What can hang from each mark:
K: C
U: M
C: K P
L: R
W: U
R: L M
M: K R U
P: C L W

Every row comes from one small tree of marks. The marks that hang from a mark follow it in brackets, in alphabetical order. Every link used is in the known rows. Which tree was each row made from?
Known rows:
W{U{M{K{C}}}}: [ 0.727 -0.297 -0.030  1.424  0.812 -1.489 -2.883 -0.748  0.088  1.712
 -1.763 -0.999 -0.258 -0.503  0.044 -0.346 -1.285  0.885  0.271]
M{R U}: [ 1.242 -0.511 -1.284 -1.350 -0.190 -0.285  5.841 -0.579 -2.658  1.056
 -3.145 -0.385 -1.132 -1.275  1.861 -0.296  0.400  0.119 -0.263]
C{K P{W{U}}}: [-0.047 -0.791 -0.462 -0.718 -2.568  0.341 -1.780  0.510  0.514 -0.651
 -4.218  0.367  1.909 -1.245 -1.514 -1.533  1.566 -0.241 -0.644]
R{M}: [-0.458 -0.085 -0.972 -0.753  0.749 -0.413 -0.127 -0.565 -0.893 -0.195
  0.048 -0.885  0.461 -1.165  2.115  0.930  0.299  0.020 -0.932]
K{C{P{L W{U}}}}: [-0.511 -0.201  0.381 -0.056 -2.277 -0.153 -3.088  0.473  0.438  0.783
 -1.127  0.398  2.410 -0.956 -3.977 -1.839  2.038  0.263  0.388]
K{C}: [ 0.328  0.262 -0.238  0.474 -0.213 -0.305  0.283 -0.089 -2.705  0.879
 -2.052 -0.646  0.561 -0.511  0.080  0.462  2.071 -1.468  1.249]
P{L}: [ 1.003  0.604  0.963 -0.987  0.297  0.635 -0.723  0.651 -2.426  0.572
 -0.614 -0.522  0.830 -0.368 -0.750 -0.304  1.548 -0.059  1.573]
C{K P}: [-0.056 -0.245 -0.373 -0.398 -1.426  1.156  0.725  0.243 -0.900 -0.603
 -3.730 -0.312  0.906  0.208  0.611 -0.157  2.000 -1.777  0.774]
L{R}: [-0.006  0.549  0.709 -0.529 -0.038  0.708  1.291  0.831 -2.502 -1.409
  0.651 -0.633 -0.229  0.065 -0.133  0.371  1.355 -0.174  0.070]
C{K P{L{R} W{U}}}: [-0.267  0.038  1.781 -1.314 -1.721  0.361 -2.293  1.552  1.539 -0.861
  0.015  0.975  1.121  0.012 -3.564 -2.825  2.371  0.452  0.109]
L{R{M{K}}}: [-0.358  0.790  0.314 -0.328  1.188  0.009 -1.106  0.356 -0.063 -1.684
  3.685 -0.231 -1.265  0.912  2.452  1.160 -0.805  0.479 -1.506]
L{R{M}}: [-0.889  0.414  0.164 -0.787  0.945 -0.212  0.742  0.065 -0.620 -1.299
  2.822 -0.559 -0.469 -0.237  1.083  0.626  0.784  0.258 -1.160]
R{L M{K U}}: [-0.283  0.699 -2.924 -0.751  1.871 -0.513  1.694 -1.185  0.008  0.145
  1.981 -0.362 -0.900  0.768  2.799  2.315 -1.438  0.418 -1.796]
P{C{K} L{R} W}: [ 1.219  0.432  1.851 -1.644 -0.333  1.805 -1.477  1.685  0.287 -0.589
  0.581  1.246 -0.581  0.868 -1.399 -1.980  1.485 -1.301  1.772]
W{U{M{K R}}}: [ 0.800 -0.709 -0.074  1.047  0.833 -1.380 -0.558 -1.098  1.086  0.782
 -2.025 -0.696 -1.135 -1.414  1.170 -0.283 -2.760  2.249 -0.468]
P{C{K} W{U}}: [ 1.616 -0.294 -1.444 -1.298 -1.122  0.877 -2.470  0.136  0.246  0.332
 -4.255  0.527 -0.301 -0.889  0.163 -1.567  0.539 -0.738  0.705]
M{K{C}}: [ 0.930  0.697 -0.236  0.968  0.030  0.072 -1.951  0.094 -2.049  0.310
 -1.160 -0.258 -0.429  0.812  1.825  1.204 -0.002 -1.052  0.729]
K{C{P{L{R}}}}: [-0.937  0.574  1.261  0.176 -0.963  0.610 -0.506  0.765 -0.505  0.010
  1.574  0.086  0.787  0.988 -2.706 -0.888  2.713 -0.784  1.483]
K{C{P}}: [-0.891 -0.177 -0.726  0.748 -1.667  0.564  0.110 -0.217 -1.313  0.166
 -2.115 -0.492  1.444 -0.148 -0.935  0.365  1.834 -1.414  0.749]
U{M{K{C} R{L}}}: [-0.687 -0.456 -0.032  2.754  1.516 -1.417  1.916 -1.355  1.472  0.498
  0.164  0.060 -0.613 -0.189  0.500  1.826 -2.638  0.470  0.706]

Which tree is each row?
[-0.346  0.468  0.318 -1.345 -0.209  1.061 -0.272  0.611  0.757 -0.462
  3.537 -0.039 -0.455  1.654  0.028 -0.672  0.019  0.596 -1.245] => C{P{L{R{M{K U}}}}}
[ 0.105 -0.461  2.933 -0.379 -0.095 -0.735 -2.355  1.330  0.753  0.029
  1.523 -0.084  1.438 -1.586 -4.779 -2.527  0.038  2.178 -0.367] => P{L{R} W{U{M}}}
[-0.476 -0.441  1.422 -2.165 -1.088  0.390  0.733  1.391  1.376 -0.394
  1.376  0.994  0.850  0.449 -1.686 -2.433  2.174 -0.500 -1.097] => C{K P{L{R{M{U}}} W}}
[-0.894 -1.006 -0.174  1.540  1.194 -0.921  4.207 -1.450  0.673 -0.053
 -0.970 -0.567  0.484 -1.760 -0.379  1.394 -1.869  0.808  0.492] => U{M{R{L}}}
[-0.570  0.908 -2.778 -0.045  1.929 -1.294  1.409 -1.375  0.351  1.103
  2.385 -0.054 -1.058  1.082  2.357  1.986 -0.457 -0.340 -0.986] => R{L M{K{C} U}}
[ 0.888  0.069 -0.401 -0.132 -0.780 -0.027  2.294 -0.263  0.001  1.528
 -0.559  0.724 -1.347  0.984  0.944 -0.732 -0.138  0.018  0.329] => M{K{C{P{L}}} R U}
[-1.392  1.022 -2.157  1.065  1.919 -1.102 -1.054 -1.295  1.168 -0.126
  3.064  0.129 -0.335  0.784  2.035  2.830 -0.827 -0.115 -0.467] => R{L M{K{C}}}
[ 0.333  0.610 -0.356 -1.300  1.192 -0.102  1.132  0.303 -0.994 -0.550
  2.998 -0.397 -1.959  1.101  2.720  0.433 -0.520  0.299 -2.031] => L{R{M{K U}}}
[-1.084  0.821 -2.209  0.376  1.794 -0.395 -0.773 -1.140  0.915 -1.059
  2.741 -0.176 -0.151  0.537  2.465  3.097 -1.726  0.597 -1.229] => R{L M{K}}
[ 0.783  0.380 -2.313 -0.227  0.796 -0.156  4.756 -1.030 -0.809  0.110
 -0.274  0.372 -1.858  0.431  2.568  1.754 -1.803  0.738 -0.589] => M{K R{L} U}
[ 0.373 -0.069  3.073  0.685  0.197 -1.266 -4.181  1.321  1.376  0.553
  2.499  0.509  0.519 -0.318 -3.996 -2.330 -0.475  1.721 -0.135] => P{L{R} W{U{M{K{C}}}}}
[ 1.770 -0.050  0.790 -1.518 -0.584  1.756 -2.170  1.076 -0.094  0.424
 -2.317  0.913  0.282  0.014 -0.569 -1.673  1.076 -1.583  2.171] => P{C{K} L W}
[-0.499 -0.180  2.589  1.803  0.257  0.218 -1.930  0.632  1.130  0.199
  2.064 -0.373  0.293  1.364 -1.846 -0.378 -1.031 -0.066  0.757] => U{M{K{C{P{L{R}}}}}}
[-0.684  0.852  0.390  0.275  1.247 -0.655 -1.219  0.211  0.093 -0.819
  3.904  0.024 -1.475  1.142  2.155  0.897 -0.007 -0.161 -0.986] => L{R{M{K{C}}}}
[ 1.353 -0.554 -0.665 -0.948 -1.188  1.723 -0.859  0.514 -0.729 -0.423
 -4.022  0.538  0.293 -0.486  0.827 -0.525  0.439 -2.142  1.038] => P{C{K} W}
[-1.570 -0.864 -0.428  3.016  0.284 -0.670  1.819 -1.476  2.661 -0.026
  0.084  0.087  0.216  0.127 -0.233  1.773 -2.826  0.402  0.217] => U{M{K{C{P}} R{L}}}
[-0.505 -0.670  1.042 -0.594 -2.651  1.732 -1.903  1.042 -0.392 -1.020
 -1.186  0.299  3.301 -1.027 -3.402 -0.851  0.844  0.106 -0.216] => C{P{L W}}
[-0.577 -1.274  0.634  2.552 -0.287 -0.422  0.804 -0.918  1.638  0.388
 -1.479 -0.275  0.017 -0.301  0.657  0.561 -2.553  0.140  0.004] => U{M{K{C{P}} R}}
[-0.153  0.195 -0.494 -1.810  0.986 -0.383  2.979  0.140 -1.506 -0.274
  2.302 -0.687 -1.165 -0.029  1.353 -0.126  1.120  0.009 -1.675] => L{R{M{U}}}
[ 1.406  1.199  1.073 -1.675  1.031  1.706 -0.213  1.022 -0.191  0.128
  0.825  0.410 -2.171  2.111  0.446 -1.465  1.972 -1.542  3.019] => P{C{K} L{R}}
[ 0.624 -0.497  0.185 -0.062 -1.692  0.043  1.535  0.275  0.397  1.029
 -0.814  1.258 -0.236  0.202 -0.220 -1.142 -0.590  0.181 -0.524] => M{K{C{P{L W}}} R U}
[-1.006 -0.826 -0.106  0.753 -2.810  0.660 -0.837  0.317 -0.793 -0.418
 -2.423  0.252  2.754 -1.046 -2.430 -0.113  1.472 -1.244 -0.254] => K{C{P{W}}}
[-0.128 -0.253 -1.063  1.439  1.406 -1.578  0.346 -1.548  1.966  0.378
 -0.538 -0.342 -0.888 -1.053  0.249  0.775 -3.004  2.482 -0.292] => W{U{M{K R{L}}}}
[-0.379 -0.600 -0.162  2.041  1.478 -0.599  2.202 -1.247  1.308 -0.427
 -0.113 -0.256 -0.429 -0.507  1.072  2.108 -3.620  1.199 -0.007] => U{M{K R{L}}}
